Each row was made from one small tree. The marks that hang from a mark follow it in brackets, in the order of their numbers. Every link used is in the known rows. Write each row's tree.
(in the rows, 128 means zero)
Known rows:
j_325{j_250}: [146 150 122 121 116 126 134 135 127 114 140 135 110 133 134 126 138 147
 123 127  95 136 161 132 161 136 116 105 133 112 131 115 131 105 126 125
 126 121 115 122 126]
j_497{j_412}: [132 105 135 113 118 130 114 124 128 105 112 138 140 129 125 135 128 136
 120 128 119 131 132 136 145 136 116 120 144  99 123 139 106 136 146 140
 114 124 124 119 125]
j_70{j_497{j_412{j_917}}}: [164 119 139 127 112 135 111 131 122 119 113 124 129 126 133 136 122 135
 117 128 123 141 101 136 148 139 142  98 117 132 121 137 108 141 174 153
 126 154 120 130 140]
j_412{j_178{j_240}}: [138 122 113 122 124 135 150 128 115 122 125 143 123 117 138 129 116 108
 151 126  99 131 173 121 135 123 138 157 139 125 132 120 128 100 159 132
 156 137 139 122 124]
j_276{j_736{j_345}}: [110 137  93 107 130 116 113 123 126  92 143 137 124 130 121 138 120 115
 138  64 109 130 132 139 162 142 109 145 109 168 130 120 137 115 127 131
 138 131 125 128 109]
j_70{j_497{j_412{j_917{j_736}} j_557}}: [165 107 152 104 123 144 111 128 120 122 134 116 126 131 131 130 120 133
 127 135 159 112  92 132 135 131 137  69 133 136 120 133 100 149 159 150
 126 150 119 124 155]
j_412{j_178{j_240 j_557} j_917{j_736}}: [130 153 125 115 185 147 141 111 116 151 146 140 118  95 134 106 107  90
 141 153 124  96 122 106 128 103 160 145 121 147 132 113 137 149 135 145
 181 158 136 141 167]
j_528{j_230{j_276}}: [ 94 131  70 125 126 155 152 144 106 110 107 142 139 147 145 117 139 114
 160 120  93 147 136 136 141 141 102 128 114 133 139 127 142 112 151 129
 124 104 132 123 115]
j_917{j_70 j_736{j_345}}: [104 151 126 143 142 110  96 109 112 103 166 122 122 127 116 135 153 118
 118 111 135  88  69 125 179 121  92 147  90 144 123 114 144 157 105 113
 132 131 123 140 160]
j_70{j_497}: [160 135 120 126  86 131 129 140 113 115 130 123 118 133 140 139 126 127
 137 108 108 148 130 134 155 145 137 111 107 143 122 128 115 115 168 148
 129 144 125 144 121]
j_736{j_345}: [107 144 101 132 117 122 115 123 119  78 145 136 125 127 115 133 133 133
 123  94  77 130 132 141 187 161  93 147 123 131 129 119 118 108 172 130
 134 124 126 129 124]
j_79{j_70 j_240 j_557}: [ 96 152 118 134  97 103 106 116 179 117 142 120 143 131 119 116 130 139
 136 116 137 109 112  99  45 134 154 190 141  91 120 144 115 141  78 111
 105 109 126 139  14]
j_497{j_412{j_917} j_557}: [129  77 160  93 149 143 114 121 136 120 127 126 138 131 126 122 118 141
 118 157 160 114 108 129 129 121 125  76 172 108 124 136  88 145 128 136
 120 122 123 112 157]
j_917{j_240}: [115 115 122 129 112 120 142 122 113 125 146 124 118 132 131 135 116 132
 135 115 126 130 139 121 153 122 112 149 113 130 134 130 152 109 111 111
 122 131 106 163 130]
j_917{j_70}: [109 121 134 137 107 106 121 129 117 122 132 122 124 135 136 138 142 126
 124 132 128 135 107 117 157 115 115 148 114 124 121 125 127 127  91 111
 117 116 129 143 132]
j_178{j_557}: [112 157 116  92 111 132 142 129 104 123 145 134 118 118 128 115 117 108
 141 128 117 127 135 112 138 143 136 142 131 114 119 119 108 120 101 147
 146 117 133 160 116]
j_178{j_240 j_557}: [124 146 106  78  96 126 157 115  78 106 139 130 110 117 114 106 106  97
 161 122 117 105 121 103 116 127 137 147 144 100 122 119 105 130 129 144
 135 129 131 166 120]
j_917{j_736}: [128 137 115 127 135 133 122 119 125 117 159 136 127 126 134 130 134 114
 139 112 119 104 134 133 169 120 117 119  98 142 129 121 138 142 143 139
 138 130 125 144 135]
j_230{j_276}: [112 126  96 143 124 126 146 150 121 115 112 154 130 139 135 124 121 125
 154 116  98 136 136 156 184 134 104 104 142 148 131 122 137 120 135 140
 113 111 124 142 148]
j_79{j_70{j_497} j_557}: [114 158 134 130  85 109 106 131 152 129 142 120 121 134 133 132 134 129
 140 113 150 120 103 102  86 136 166 145 118 106 118 135 118 135 112 135
 107 119 129 126  64]
j_250{j_325{j_230}}: [113 132 122 136 110 120 151 137 155 144 122 131 141 130 120 133 141 132
 112 126  90 167 213 132 141 129 132 123 156 118 146 128 131 102 151 125
 108 101 161 122 102]
j_79{j_70 j_240}: [120 130 109 145  95 107 124 115 161  97 130 122 150 132 116 114 139 143
 121 104 119 138 126 114  93 148 130 185 134  96 121 144 117 129 110 107
 108 122 131 147  35]
j_325{j_230{j_276} j_250}: [139 182 109 127 134 138 143 159 142 156  97 142 129 143 137 112 135 133
 132 131 113 135 160 148 171 133 102 105 152 124 142 100 170 111 117 121
 104  99 124 110 126]
j_528{j_230}: [101 130  85 117 113 156 144 130 109 109 122 130 138 140 146 122 144 114
 146 122  93 151 152 118 127 141 115 146 100 118 136 130 127 104 158 126
 134 110 135 121  93]
j_917{j_70{j_497} j_240 j_736{j_345}}: [121 156 136 148 131 103  98 105  91 119 176 101 107 129 112 141 139 125
 117 105 171  78  34 116 168 116  94 150  68 159 125 119 175 159  92  98
 127 160  98 165 176]
j_250{j_325}: [114 111 122 140 106 111 149 128 142 116 143 136 130 128 118 138 141 141
 116 122  80 166 204 133 140 130 131 110 153 120 139 135 115 103 153 131
 116 112 152 133 117]
j_528{j_230{j_276{j_736{j_345}}}}: [ 88 139  61 116 137 150 141 138 108 100 111 144 138 147 136 119 136 108
 160  94  99 141 127 139 139 145  95 134 108 154 139 123 149 114 145 127
 130 110 130 117 113]
j_528{j_230{j_276{j_736}}}: [ 93 130  65 114 133 151 147 142 110 111 107 144 139 149 144 119 135 106
 164 103 106 146 136 136 132 135 105 128 108 152 139 126 148 116 136 127
 128 108 131 123 110]
j_70{j_497{j_412{j_178{j_557} j_917}}}: [162 135 143 117 127 142 116 133 120 131 115 128 126 116 136 131 116 123
 120 141 130 136 107 128 132 143 155 114 123 133 119 133 109 136 157 158
 149 157 127 125 145]
j_325{j_230{j_276} j_250{j_528}}: [151 163 114 145 137 141 158 164 144 164  76 140 126 143 127 114 132 145
 134 133 107 138 186 170 122 135 100 107 147 119 139 103 160 100 124 118
 103  88 126  94 123]
j_70{j_497{j_412{j_178} j_557}}: [166 110 149  99 108 145 121 137 116 122 126 122 125 133 135 137 119 130
 136 134 157 127 123 133 123 144 138  88 150 126 118 132  97 121 154 149
 137 144 128 112 138]
j_79{j_70{j_497} j_240 j_557}: [121 159 122 135  81 104 102 121 171 115 139 112 138 133 121 120 128 140
 138 111 146 113  92  99  41 143 165 176 128 103 116 145 111 143  95 121
 106 126 123 141  17]
j_70{j_497{j_412{j_917{j_736}}}}: [165 123 140 126 121 136 107 127 122 120 121 124 128 125 132 136 123 131
 120 127 128 126  92 137 152 135 140  94 109 138 122 136 115 152 173 155
 129 159 118 131 148]
j_250{j_325 j_528{j_230}}: [113  86 105 157 111 136 175 134 133 122 107 130 133 134 110 135 147 151
 126 126  70 178 241 156  46 140 125 120 132 109 140 143 108  82 171 121
 119  89 159  97  97]
j_230{j_276{j_736}}: [111 123  86 125 135 120 139 147 125 118 113 154 129 142 133 128 114 113
 162  91 116 135 131 157 172 125 108 106 134 174 131 120 151 126 112 139
 118 117 122 139 139]

Which tree is each row?
[130 124 143 150 135 118 115 128 128 141 126 120 123 123 142 130 131 128
 109 145 119 143  84 119 163 108 141 125 104 152 125 128 128 144 128 124
 126 143 123 145 156]
j_412{j_917{j_70{j_497}}}
[125 152 131 128  87 106  92 118 172 113 128 114 145 133 115 121 126 147
 130 115 156 108  79 104  32 143 163 169 138  89 114 151 104 156  96 124
 100 130 120 131  23]
j_79{j_70{j_497{j_412}} j_240 j_557}
[138 129 125 139 181 145 135 113 130 143 139 142 123 103 141 119 112 101
 136 146 109 106 136 119 148  97 150 138 116 156 138 119 143 141 167 136
 168 159 133 127 165]
j_412{j_178{j_240} j_917{j_736}}
[136 121 155 145 165 134 124 133 136 162 130 125 123 115 153 130 125 118
 116 164 138 140 111 114 142 109 154 134 123 159 127 122 131 126 116 124
 162 148 136 120 168]
j_412{j_178 j_917{j_70{j_497{j_557}}}}
[151 164 108 133 145 137 154 162 147 165  79 141 126 144 126 118 127 137
 139 115 121 136 184 170 116 131 104 108 141 138 140 102 169 102 107 119
 105  91 125  93 119]
j_325{j_230{j_276{j_736}} j_250{j_528}}
[168 126 138 121 106 137 117 137 118 119 113 130 129 126 136 142 122 129
 127 125 125 142 126 136 136 147 141 114 125 127 120 134 111 124 169 153
 139 151 127 116 130]
j_70{j_497{j_412{j_178}}}
[139 112 157 116  99 114 110 130 108 121 127 109 123 140 131 140 138 132
 122 138 166 124  75 118 132 121 123 112 131 121 114 130 107 141 100 120
 112 129 124 130 147]
j_917{j_70{j_497{j_412 j_557}}}
[109 148 113 136 148 122 116 103 106 106 180 123 117 123 112 132 127 127
 128  92 132  81 102 130 176 127  89 149  87 151 136 119 170 140 129 112
 137 147 101 159 158]
j_917{j_240 j_736{j_345}}
[108 133 141 143 139 104 116 106 104 140 171 109 116 131 125 137 138 120
 123 125 177  82  70 108 155  89 102 155  81 144 128 123 179 160  56  91
 120 140 101 170 168]
j_917{j_70 j_240 j_736}
[126 104 119 167 121 123 177 151 155 157  85 137 138 134 105 132 135 149
 125 128  85 170 242 175  81 132 119 109 160 122 143 131 130  90 156 125
 100  80 161 101 113]
j_250{j_325{j_230{j_276}} j_528}
[147 133 111 135 120 143 152 139 120 119 115 132 113 138 128 124 143 154
 131 129  89 144 188 149  94 143 110 116 119 104 131 121 126  90 141 118
 127 104 121  98 113]
j_325{j_250{j_528{j_230}}}
[132 107 142 125 160 136 104 114 138 120 121 137 142 119 126 127 126 132
 109 142 126 116 103 135 154 117 126 110 125 120 127 137 117 165 150 143
 126 140 119 122 155]
j_497{j_412{j_917{j_736}}}
[130 129 153 128 126 111 115 111  93 144 177  95 107 135 127 138 133 122
 131 126 206  77  51 106 140  94 110 122  87 154 123 122 165 159  60  99
 122 152  99 167 176]
j_917{j_70{j_497{j_557}} j_240 j_736}
[158 160 125 133 125 141 150 151 146 162  92 128 125 136 128 121 137 146
 120 132 105 143 203 152 113 136 113 127 134 104 137 108 148  93 129 115
 111  92 130  93 102]
j_325{j_230 j_250{j_528}}
[117 150 146 130 103 113  93 126 159 132 129 122 128 129 129 130 129 135
 125 128 159 116  83 103  78 131 169 135 124 100 117 142 112 156 117 138
 104 127 124 117  79]
j_79{j_70{j_497{j_412{j_917}}} j_557}
[163 106 145  97  95 138 119 135 113 111 127 117 125 139 130 136 122 135
 134 127 154 126 110 133 131 144 130  78 145 120 117 134  91 129 155 149
 121 139 122 123 134]
j_70{j_497{j_412 j_557}}
[145 128 121 132  83 114 121 120 148 103 137 108 143 139 118 115 134 145
 128 104 145 132 107 113  79 154 139 154 139 106 115 144 104 127 116 114
 109 133 130 146  44]
j_79{j_70{j_497{j_557}} j_240}
[119 152 144 126  98 114  97 129 157 132 129 125 127 129 131 133 132 131
 132 125 161 114 101 104  72 137 169 146 130  97 116 140 116 142 111 138
 114 125 131 108  71]
j_79{j_70{j_497{j_412{j_178}}} j_557}
[138 125 133 125  86 120 125 129 132 113 141 115 126 139 130 126 139 133
 128 108 149 140 118 115 123 147 141 120 127 110 117 134 111 119 132 128
 110 126 134 130  91]
j_79{j_70{j_497{j_557}}}
[128  79 169  99 172 148 121 120 135 141 131 127 134 121 131 124 110 135
 120 164 176 110 122 121 112 116 130 104 174 117 129 134 112 133 111 125
 141 135 121 106 167]
j_497{j_412{j_178 j_917{j_240}} j_557}
[130  82 159  94 163 146 109 114 134 124 140 127 138 128 125 121 121 135
 119 154 170  97 101 129 133 114 122  71 161 117 125 132  96 161 127 138
 125 128 120 113 167]
j_497{j_412{j_917{j_736}} j_557}
[133 120 156 139 110 106 116 122 101 141 131 105 116 131 129 145 127 134
 115 136 174 123  69 109 130 113 120 157 107 128 122 134 156 138  75 100
 120 151 105 149 158]
j_917{j_70{j_497{j_412{j_178}}} j_240}
[130 101 126 160 114 124 171 143 157 154  96 129 137 130 106 137 138 150
 115 127  84 173 252 164  71 134 129 125 151 112 141 133 121  84 159 123
 105  84 164 100  96]
j_250{j_325{j_230} j_528}
[132  80 167  95 169 151 118 125 142 137 125 133 139 122 134 123 115 133
 120 165 162 117 131 127 118 122 135  95 179 116 126 132  95 133 129 137
 144 128 131  94 160]
j_497{j_412{j_178 j_917} j_557}
[140 113 157 117 107 118 112 132 111 129 125 112 123 136 134 140 136 129
 122 145 167 124  83 118 129 121 127 117 135 124 114 128 111 134  99 121
 123 133 128 125 147]
j_917{j_70{j_497{j_412{j_178} j_557}}}
[164 140 138 109 107 139 120 135 112 123 116 129 126 120 133 135 119 122
 130 127 132 136 119 130 128 151 146 117 127 123 117 132 108 128 155 157
 145 151 128 124 129]
j_70{j_497{j_412{j_178{j_557}}}}
[128 141 127 114 166 143 149 120 117 148 130 141 119  98 136 108 102  98
 137 157 108 123 134 104 123 114 163 156 139 135 131 118 125 127 138 142
 174 149 139 137 152]
j_412{j_178{j_240 j_557} j_917}
[108  88  93 156 126 132 179 142 134 127  96 139 134 140 108 133 142 145
 141 114  78 174 229 168  50 138 118 108 138 133 142 140 123  88 158 124
 114  87 155  98 109]
j_250{j_325 j_528{j_230{j_276{j_736}}}}
[134 104 151 126 156 129 113 116 128 129 103 135 138 115 127 128 121 127
 112 160 132 123 105 122 127 109 136 141 146 109 126 135 117 149 138 127
 135 145 127 108 158]
j_497{j_412{j_178{j_240} j_917{j_70}}}
[117 143 133 155 202 140 120 111 137 149 160 136 123 103 135 125 116 117
 116 136 122 107 120 122 166 114 129 156 100 170 141 119 169 133 137 121
 177 161 118 131 178]
j_412{j_178 j_917{j_240 j_736{j_345}}}
[ 96 146 132 148 146 102 103  98 100 117 178 110 113 128 110 136 141 127
 115 109 162  75  53 114 171 107  82 166  79 148 129 117 178 158  73  89
 127 144 102 162 173]
j_917{j_70 j_240 j_736{j_345}}
[109 134 113 143 119 119 157 146 152 146 112 140 142 134 119 128 138 131
 121 126  92 165 203 143 148 129 122 108 166 128 148 125 141 108 146 129
 102  98 157 124 117]
j_250{j_325{j_230{j_276}}}
[117 171 129 129 202 149 121 116 132 145 157 144 123  94 134 112 117  99
 121 147 116 105 120 117 154 129 146 151 111 160 131 112 139 141 131 145
 192 152 137 131 167]
j_412{j_178{j_557} j_917{j_736{j_345}}}
[108  89  97 164 120 135 183 143 131 124  95 138 134 139 109 131 144 149
 136 125  69 175 230 168  57 141 115 107 142 119 142 141 116  87 169 124
 113  83 157 100 114]
j_250{j_325 j_528{j_230{j_276}}}
[126 103 115 160 126 121 173 150 157 157  86 138 138 136 104 134 131 143
 129 115  93 170 239 175  75 129 122 111 157 135 143 130 135  92 144 125
 101  84 160 100 108]
j_250{j_325{j_230{j_276{j_736}}} j_528}
[115 146 141 127 181 142 143 122 128 168 144 135 118  98 142 115 101 109
 125 159 131 129 133 103 132 117 156 166 123 148 134 122 150 120  95 129
 178 150 124 149 159]
j_412{j_178{j_557} j_917{j_240}}
[167 135 133 105 101 137 125 130 104 117 113 127 122 122 128 133 114 119
 135 127 132 128 114 127 120 145 147 120 132 118 118 132 107 129 164 156
 141 155 127 127 132]
j_70{j_497{j_412{j_178{j_240 j_557}}}}
[116 132 152 159 197 129 120 113 136 172 153 126 123 107 145 129 124 115
 114 160 152 109 101 108 150  86 140 164  95 165 135 121 175 148  85 106
 164 157 119 141 185]
j_412{j_178 j_917{j_70 j_240 j_736}}
[151 130 122 140  86 111 110 117 152  95 117 114 150 134 112 119 136 148
 115 104 136 136  96 118  81 157 139 166 133  94 114 151 108 143 131 119
 105 141 126 137  42]
j_79{j_70{j_497{j_412}} j_240}
[128 125 144 143  97 101 124 124  96 137 141 101 109 136 131 143 130 133
 121 126 163 126  71 107 144 111 116 153  95 139 123 130 159 130  74  97
 112 146 103 169 150]
j_917{j_70{j_497} j_240}
[108 134 109 135 125 116 153 145 156 147 112 140 143 135 118 130 135 124
 125 114 100 164 201 144 142 123 125 110 162 142 148 125 147 107 134 128
 104 100 156 124 113]
j_250{j_325{j_230{j_276{j_736}}}}
[132 133 141 152 154 123 107 119 128 142 145 119 123 120 140 128 136 119
 111 142 134 117  68 120 169  98 138 117  85 162 126 124 139 166 125 128
 135 152 121 148 171]
j_412{j_917{j_70{j_497} j_736}}
[132  88 157  84 141 148 123 128 130 123 128 134 137 129 131 129 120 131
 133 151 165 113 145 129 113 134 124  98 183 102 122 131  93 119 122 137
 140 119 133  94 140]
j_497{j_412{j_178} j_557}
[139 122 148 129  96 110 107 130 109 120 119 114 125 136 131 143 139 131
 115 133 146 134  77 121 144 122 124 129 114 122 114 132 118 143 111 123
 113 136 123 136 140]
j_917{j_70{j_497{j_412}}}
[126  83 164  96 165 141 112 109 129 128 147 121 134 129 121 122 115 138
 119 153 184  89  91 124 127 107 118  80 155 119 128 134 113 160 110 126
 122 134 110 125 173]
j_497{j_412{j_917{j_240 j_736}} j_557}
[127 107 157 132 163 131 107 122 142 137 106 137 142 115 135 132 127 130
 101 161 133 133 111 125 135 117 136 139 140 117 125 136 119 146 123 130
 140 139 129 106 157]
j_497{j_412{j_178 j_917{j_70}}}
[111 151 148 131 176 133 129 126 131 167 133 134 123 102 145 117 121 104
 116 173 132 134 112 101 132 111 158 165 124 144 125 118 131 132  81 128
 175 139 140 135 160]
j_412{j_178{j_557} j_917{j_70}}
